What can hang from each mark:
logig: mepaf
luse: lapenur
bobelu: fala
mepaf: bobelu fose fufa lapenur
fala: bobelu gegag
fipi: bobelu
budez: logig
fufa: mepaf
fose: fala fipi mepaf
lapenur: gipo luse

Each row was made from one small tree. The marks that hang from a mark follow it in brackets, in alphabetical order. Every link used is in the known rows. Write each row's tree.
Known rows:
fufa[mepaf[bobelu[fala] lapenur[gipo]]]: [ 1.95  1.24  1.50 -0.89 -0.97  0.81  4.48  1.60  0.28 -1.86 -1.90  0.13
  2.87 -0.44  0.17  0.02 -4.42 -1.53  0.55 -0.29  1.24  0.88  2.20 -1.51
  0.32 -1.23]
mepaf[bobelu fose fufa lapenur[gipo]]: [ 5.03  1.81  1.08 -0.59  0.70  1.13  0.75  1.28  1.17 -3.40 -1.77  2.21
 -1.49 -0.71  0.01  0.75 -1.48  0.21  2.91  0.51  2.04 -1.73 -0.51 -2.30
 -0.66 -1.33]
fose[fala[gegag] fipi mepaf[bobelu lapenur]]: [ 1.23 -3.09 -2.03  0.47 -0.83 -1.35  2.69  1.97  0.59  1.03 -1.58 -0.21
  0.08  0.47  0.21  1.74  1.96  0.20  0.84 -0.45 -1.16 -0.53 -1.22 -0.07
  1.74  1.98]
budez[logig[mepaf[bobelu fose fufa lapenur[gipo]]]]: [ 7.99  0.92 -0.38 -0.79  2.01  3.16  1.92  1.02 -0.39 -2.43 -2.71  1.54
 -0.36 -1.51 -0.31  0.66 -0.53  0.83  1.33  0.16 -0.28 -1.07  1.26  0.93
 -0.32 -2.12]
fipi[bobelu[fala]]: [-5.43  1.34  0.93 -1.19 -1.29  0.49 -1.47 -1.24 -0.57  1.75  2.64 -0.54
  2.17 -0.59  0.72 -1.20 -1.21 -0.78 -3.69 -0.32  0.60  1.75  2.22 -2.28
 -3.51 -0.01]
fufa[mepaf[bobelu fose[fala] lapenur[gipo luse]]]: [ 5.82 -1.92  1.69  0.12  1.46  0.45  4.22  2.05  0.49 -1.83 -0.89  0.01
  1.20 -1.30 -0.53 -1.43 -2.59  0.36  1.68 -0.15 -0.97 -0.18 -1.74  0.29
  1.32 -0.72]
logig[mepaf[bobelu fose[fala[gegag] fipi] fufa]]: [ 4.91 -5.06 -0.91  0.39  0.20  2.16 -2.71  3.72  1.11  1.47  2.60  1.75
 -1.87  0.76  0.67  2.38  3.72  2.79  1.84  1.13 -2.20 -1.20 -1.10  0.30
  0.47  2.35]
budez[logig[mepaf]]: [-3.54  1.31  0.22 -0.46  0.58  0.77 -1.43 -3.01 -1.15  1.80  0.33 -1.81
  0.65  0.45 -0.74 -1.34  0.45 -1.35 -2.93 -0.65 -0.47  0.96  1.22  3.56
 -0.27 -0.77]
logig[mepaf]: [-4.28  2.17  1.34 -0.48  0.27 -0.35 -1.98 -2.22 -0.15  1.60  0.38 -1.53
 -0.49  0.50 -0.19 -0.60 -1.00 -1.46 -1.45 -0.72  0.69  0.54  0.25  1.51
  1.17 -0.72]
budez[logig]: [-5.58  1.55  0.23 -0.73 -0.38 -0.52 -1.80 -3.60 -0.56  1.25  0.78 -1.00
  0.74  1.17 -0.79 -2.10  0.74 -1.61 -2.89 -0.52  0.43  0.72 -0.10  2.43
 -2.56 -0.06]
bobelu[fala]: [-6.31  1.61  1.17 -1.54 -1.77 -0.26 -2.78 -1.79 -0.16  1.60  2.21 -0.14
  0.73  1.14  0.55 -0.13 -1.72 -1.12 -2.39 -0.21  1.01  0.98  1.24 -0.31
 -1.81  0.32]
fala[bobelu gegag]: [-3.90  0.75  1.09 -0.53 -0.83 -2.14 -3.16 -0.69  1.68  0.18  2.34  0.18
  1.70  0.81 -0.87 -1.92  1.50 -2.32 -2.88  0.38  0.11  0.68 -0.67 -1.58
  1.77  0.57]
budez[logig[mepaf[bobelu fufa lapenur]]]: [ 3.66  0.49 -0.50  0.17  1.82  2.10  1.29  0.58 -0.38 -0.08 -2.18  0.12
 -0.27  0.03  0.17  1.03  0.38 -0.45 -0.51 -0.34  0.23 -1.05  1.92  0.57
 -1.65 -1.52]
fufa[mepaf[bobelu fose lapenur[luse]]]: [ 3.84  0.22  1.58  1.22  1.63 -0.70  2.15  0.49 -1.06 -0.91 -0.68  0.28
  0.03 -1.14 -1.14 -1.04 -2.99  0.33 -0.35  0.60  0.03  0.92 -1.33 -0.88
  1.43 -0.47]
budez[logig[mepaf[bobelu fose[fala]]]]: [ 4.02 -2.27  0.41 -1.75  1.29  1.99 -0.74  0.55 -1.65  3.71  1.22 -0.22
 -0.36 -0.85  0.13  0.21  1.02  0.10 -1.92  0.23 -2.53 -0.10  0.53  3.19
 -1.85  0.62]
fose[mepaf[lapenur]]: [-2.29  3.18 -0.58 -0.05 -0.22 -2.38  1.21 -3.43 -0.98  0.65 -2.05 -1.20
 -0.96  0.66 -0.21  0.01 -1.36 -1.62 -0.28 -1.64  1.75  0.60 -0.04 -0.13
  1.59 -0.92]
fufa[mepaf]: [-3.86  2.05  1.19  0.12 -0.94 -1.72 -0.26 -2.81 -0.36  1.84  1.49 -1.70
  0.17  2.02 -0.56 -1.49 -1.39 -1.97 -0.61 -0.38  1.66  1.68 -0.17  0.39
  0.74  0.19]
fufa[mepaf[bobelu[fala[gegag]] fose lapenur[luse]]]: [ 4.76 -2.11  0.82  0.35  0.74  1.05  1.16  1.91 -0.37 -1.13  2.11  2.08
  2.35 -0.70 -0.69 -0.82 -2.49  1.74 -2.23  0.54 -1.92  2.21 -0.47 -1.79
  2.46 -0.08]
mepaf[fose[fala]]: [-0.94 -1.04  0.78 -1.15 -0.21 -0.23 -3.41 -1.98 -0.54  2.99  3.11 -0.28
 -2.30  1.28 -0.49 -0.28  0.01 -0.32 -0.45 -0.58 -0.38  0.51 -1.74  1.09
 -1.64  1.02]
luse[lapenur[gipo]]: [-5.19  2.70  1.63 -0.08 -1.17 -1.98  0.04 -4.50 -0.53 -2.94 -1.02 -0.96
  0.11  0.22  0.15 -2.94 -1.17 -0.73  0.46  0.13  2.98 -0.47 -0.40  0.76
  0.10 -0.50]
lapenur[gipo luse]: [-7.42  2.92  2.21 -0.77 -0.32 -1.29 -0.19 -1.55  1.93 -3.17  0.05 -1.01
  2.05 -0.82  0.09 -3.49 -1.14 -1.10 -0.83  0.18  1.05 -0.53 -1.85  1.33
  0.60 -0.99]
budez[logig[mepaf[bobelu]]]: [-0.87  1.46  0.91 -1.06  0.61  0.58  0.23 -0.12 -0.94  1.53 -0.87 -1.07
  1.11 -1.02  0.25 -0.61  0.45 -1.43 -3.08  0.22 -0.70 -0.24  1.49  2.16
 -1.18 -0.65]

Write each row's tree:
[-0.29 -3.04 -1.58  1.11 -0.28  1.01 -2.91  0.64 -0.51  2.09  3.14 -0.18
 -2.08  0.29  0.32  0.50  2.69  1.91  1.59  0.30 -0.59 -0.28 -0.92 -1.24
 -4.05  2.05] -> mepaf[fose[fala fipi[bobelu]] fufa]
[ 2.51 -0.80 -1.00  0.46  0.86  2.11 -1.86  1.84 -1.18  0.74  0.03  0.78
 -1.52 -0.71  0.45  1.90  2.26  1.91  1.04  1.29 -1.31 -1.06  1.18  1.96
 -1.96  0.66] -> budez[logig[mepaf[bobelu fose[fipi] fufa]]]
[-5.54 -3.58 -0.91  1.03 -1.50 -0.82 -2.72 -0.11  1.64  1.04  2.39 -0.72
 -0.12  2.42 -0.64 -0.21  2.72  0.12 -0.29 -0.26 -1.12  0.49 -2.28  1.47
  0.26  2.70] -> fose[fala[gegag] fipi]
[ 3.02 -1.05 -1.05  1.22  1.71  1.32  0.50  1.07 -2.75 -0.35 -3.19 -0.42
 -1.16 -1.74 -1.58  2.07 -0.36  1.32 -0.25 -0.16 -1.89  0.26  0.96  2.52
 -0.37 -0.08] -> budez[logig[mepaf[bobelu fose[fipi] lapenur]]]
[-3.11 -2.62 -0.28  0.51 -0.72 -0.67 -3.40 -0.57 -1.13  2.44  1.89 -0.70
 -2.55  1.38 -0.95  1.05  0.94  0.59  1.27 -0.30 -0.96  0.28 -2.00  1.68
 -1.50  2.12] -> mepaf[fose[fala fipi]]
[ 2.41  2.76 -0.42 -0.78 -0.03 -1.31  2.26  0.02  0.24  0.35 -2.26  0.89
 -1.30  0.36  1.99  1.34 -0.06 -0.91  1.68 -0.02  2.31 -1.61  0.82 -2.47
 -0.07 -0.68] -> fose[mepaf[bobelu fufa lapenur]]
[ 1.47 -3.35 -3.82  1.90 -0.49  0.30  1.41  0.50  0.95  0.97  0.69 -0.25
 -0.25  0.99  0.46  0.50  3.58  1.67  0.84 -0.99 -0.82  0.34 -0.51 -2.10
  0.20  1.16] -> fose[fala[gegag] fipi[bobelu] mepaf[fufa lapenur]]
[ 2.04 -0.61 -0.74 -0.86 -0.64 -1.39  2.82  0.17  1.90 -0.55 -0.26 -0.22
  2.46  0.07 -0.69 -1.73  0.82 -2.26  0.11 -1.18 -0.67 -0.01 -0.82 -0.90
  4.43 -0.79] -> fose[fala[bobelu gegag] mepaf[lapenur[gipo]]]
[ 0.00  2.90  0.31 -1.83 -1.17 -1.60  0.12 -0.30  0.62  1.77  0.12  0.76
 -0.75  0.62  3.03  0.68  1.47 -1.15  0.89  1.08  2.37 -2.00  0.74 -2.01
 -1.12  0.20] -> fose[mepaf[bobelu fufa]]
[-0.76  0.10 -0.48  2.03  0.93  0.10 -0.44  0.37  1.13 -5.29 -1.35  0.94
 -0.99 -0.79 -1.10 -0.07 -0.67  2.39  3.78  0.43  0.17 -0.79 -2.49  0.21
  0.56 -0.95] -> mepaf[fose[fipi] fufa lapenur[gipo luse]]
[ 4.08 -1.85  1.11 -0.01  1.52  0.08 -0.12  1.69  1.91 -2.62  0.86  1.06
  0.36 -0.93 -0.72 -1.42 -0.42  0.47  2.30 -0.46 -0.61 -1.12 -1.28 -1.30
  0.30 -1.56] -> mepaf[fose[fala[bobelu]] fufa lapenur[gipo luse]]
[ 6.32 -1.62  0.42 -0.40 -0.14  0.98  0.76  1.21 -0.45  0.21  1.58  2.21
  1.22  0.35 -1.17  1.12 -2.37  0.97 -1.95  0.27 -0.83  2.79  0.85 -2.18
  1.52  0.71] -> fufa[mepaf[bobelu[fala[gegag]] fose lapenur]]
[-1.69  1.65 -0.80  0.55 -0.66 -2.51  2.89  0.38 -1.09 -0.17 -4.29 -0.93
 -0.60 -0.59  0.73  1.90 -0.62 -0.78  1.45  0.21  1.05 -1.07  0.35 -0.55
  0.88  0.62] -> fose[fipi mepaf[bobelu lapenur]]
[ 0.42  1.65  2.15  0.61  0.77 -0.97  5.11  1.30  1.04 -3.98 -2.92 -0.79
  2.59 -1.32 -0.31 -2.23 -3.23 -1.37  0.60  0.33  1.09 -0.15 -0.73 -0.42
  2.07 -1.77] -> fufa[mepaf[bobelu lapenur[gipo luse]]]
[-0.78  1.03 -0.44  0.71  1.48  0.96  0.47 -2.90 -1.73  0.34 -1.84 -1.55
  0.51  0.28 -1.99 -0.42 -0.99 -0.90 -2.20 -2.26 -0.36  1.30  1.22  2.86
  0.47 -1.92] -> budez[logig[mepaf[lapenur]]]
[ 1.01 -1.08  0.08 -0.05 -0.39  0.34 -0.68  2.19 -1.74 -0.44 -1.29  1.37
 -0.67 -0.98 -0.47  3.09 -2.48  1.10  0.66  0.31 -0.56  0.30  0.95 -1.30
 -1.89  1.15] -> mepaf[bobelu[fala] fose[fipi] lapenur]
[ 7.14  1.31  0.69 -0.75  1.67  2.19  1.19  1.88  0.83 -2.57 -2.36  1.78
 -1.54 -1.69  0.22  1.39 -1.72  0.38  2.95  0.22  1.19 -1.44  0.68 -1.14
  1.19 -2.04] -> logig[mepaf[bobelu fose fufa lapenur[gipo]]]
[-4.32 -0.21 -0.10 -1.08 -1.31  0.75 -2.32 -0.99  0.66  0.94  4.18  0.28
  2.74 -0.24  0.09 -1.83  0.25 -0.07 -5.04  0.07 -0.50  2.41  0.72 -2.72
 -1.43  0.47] -> fipi[bobelu[fala[gegag]]]
[-1.07 -0.75 -0.37  2.62  1.95  0.07 -1.37 -0.25 -1.62 -1.74 -1.67 -0.84
 -1.48 -1.71 -1.87  0.76 -1.63  2.06  0.40 -0.79 -1.72  0.89 -1.33  1.86
  2.32 -0.76] -> logig[mepaf[fose[fipi] lapenur[luse]]]
[-3.08 -1.11 -2.21  0.16 -2.00 -1.33 -0.95 -0.75  0.64  3.07  1.37 -0.84
 -1.90  2.58  1.76  1.41  2.77  0.54  2.84 -0.09  0.63 -1.24 -0.16  0.62
 -1.02  1.62] -> fose[fala fipi mepaf[fufa]]
[-0.64 -2.83 -2.17  0.27 -1.91 -2.00 -1.73  1.28  2.04  2.26  3.02  0.30
  0.27  1.94  1.10  0.53  4.99  0.07  1.39  0.67 -1.06 -0.74  0.00 -0.86
  1.53  2.09] -> fose[fala[bobelu gegag] fipi mepaf[fufa]]
[-2.39  1.61 -0.81 -0.14 -1.60 -1.96  0.20  1.24  0.52  0.86 -0.99  0.17
 -1.10  0.51  2.51  1.76  2.12  0.08  2.73  1.49  1.56 -2.11  0.51 -1.16
 -1.15  1.47] -> fose[fipi mepaf[bobelu fufa]]
[ 3.35 -2.85 -0.64 -0.43 -0.88  2.52 -3.65  3.66  0.77  0.45  3.05  2.98
 -0.56 -0.02  1.11  3.10  1.53  3.49  0.33  1.68 -2.14  0.18  1.44 -1.12
  0.55  1.70] -> logig[mepaf[bobelu[fala[gegag]] fose[fipi] fufa]]
[-6.49  2.27 -1.49  0.83 -1.68 -2.50  0.58 -1.42 -1.55  1.50 -0.42 -2.45
  0.03 -1.07  0.88 -0.93  1.37 -0.52 -0.62  0.43  0.39  0.51  0.38 -0.63
 -0.69  0.87] -> fose[fipi[bobelu] mepaf]
[ 2.87  0.97  0.46  0.07  2.18  2.16  3.53  1.62  1.17 -4.07 -3.24  0.38
  2.00 -2.05  0.60 -1.43 -0.30  0.20 -0.04 -0.13 -0.44 -1.55  0.80  1.43
 -0.12 -2.94] -> budez[logig[mepaf[bobelu fufa lapenur[gipo luse]]]]
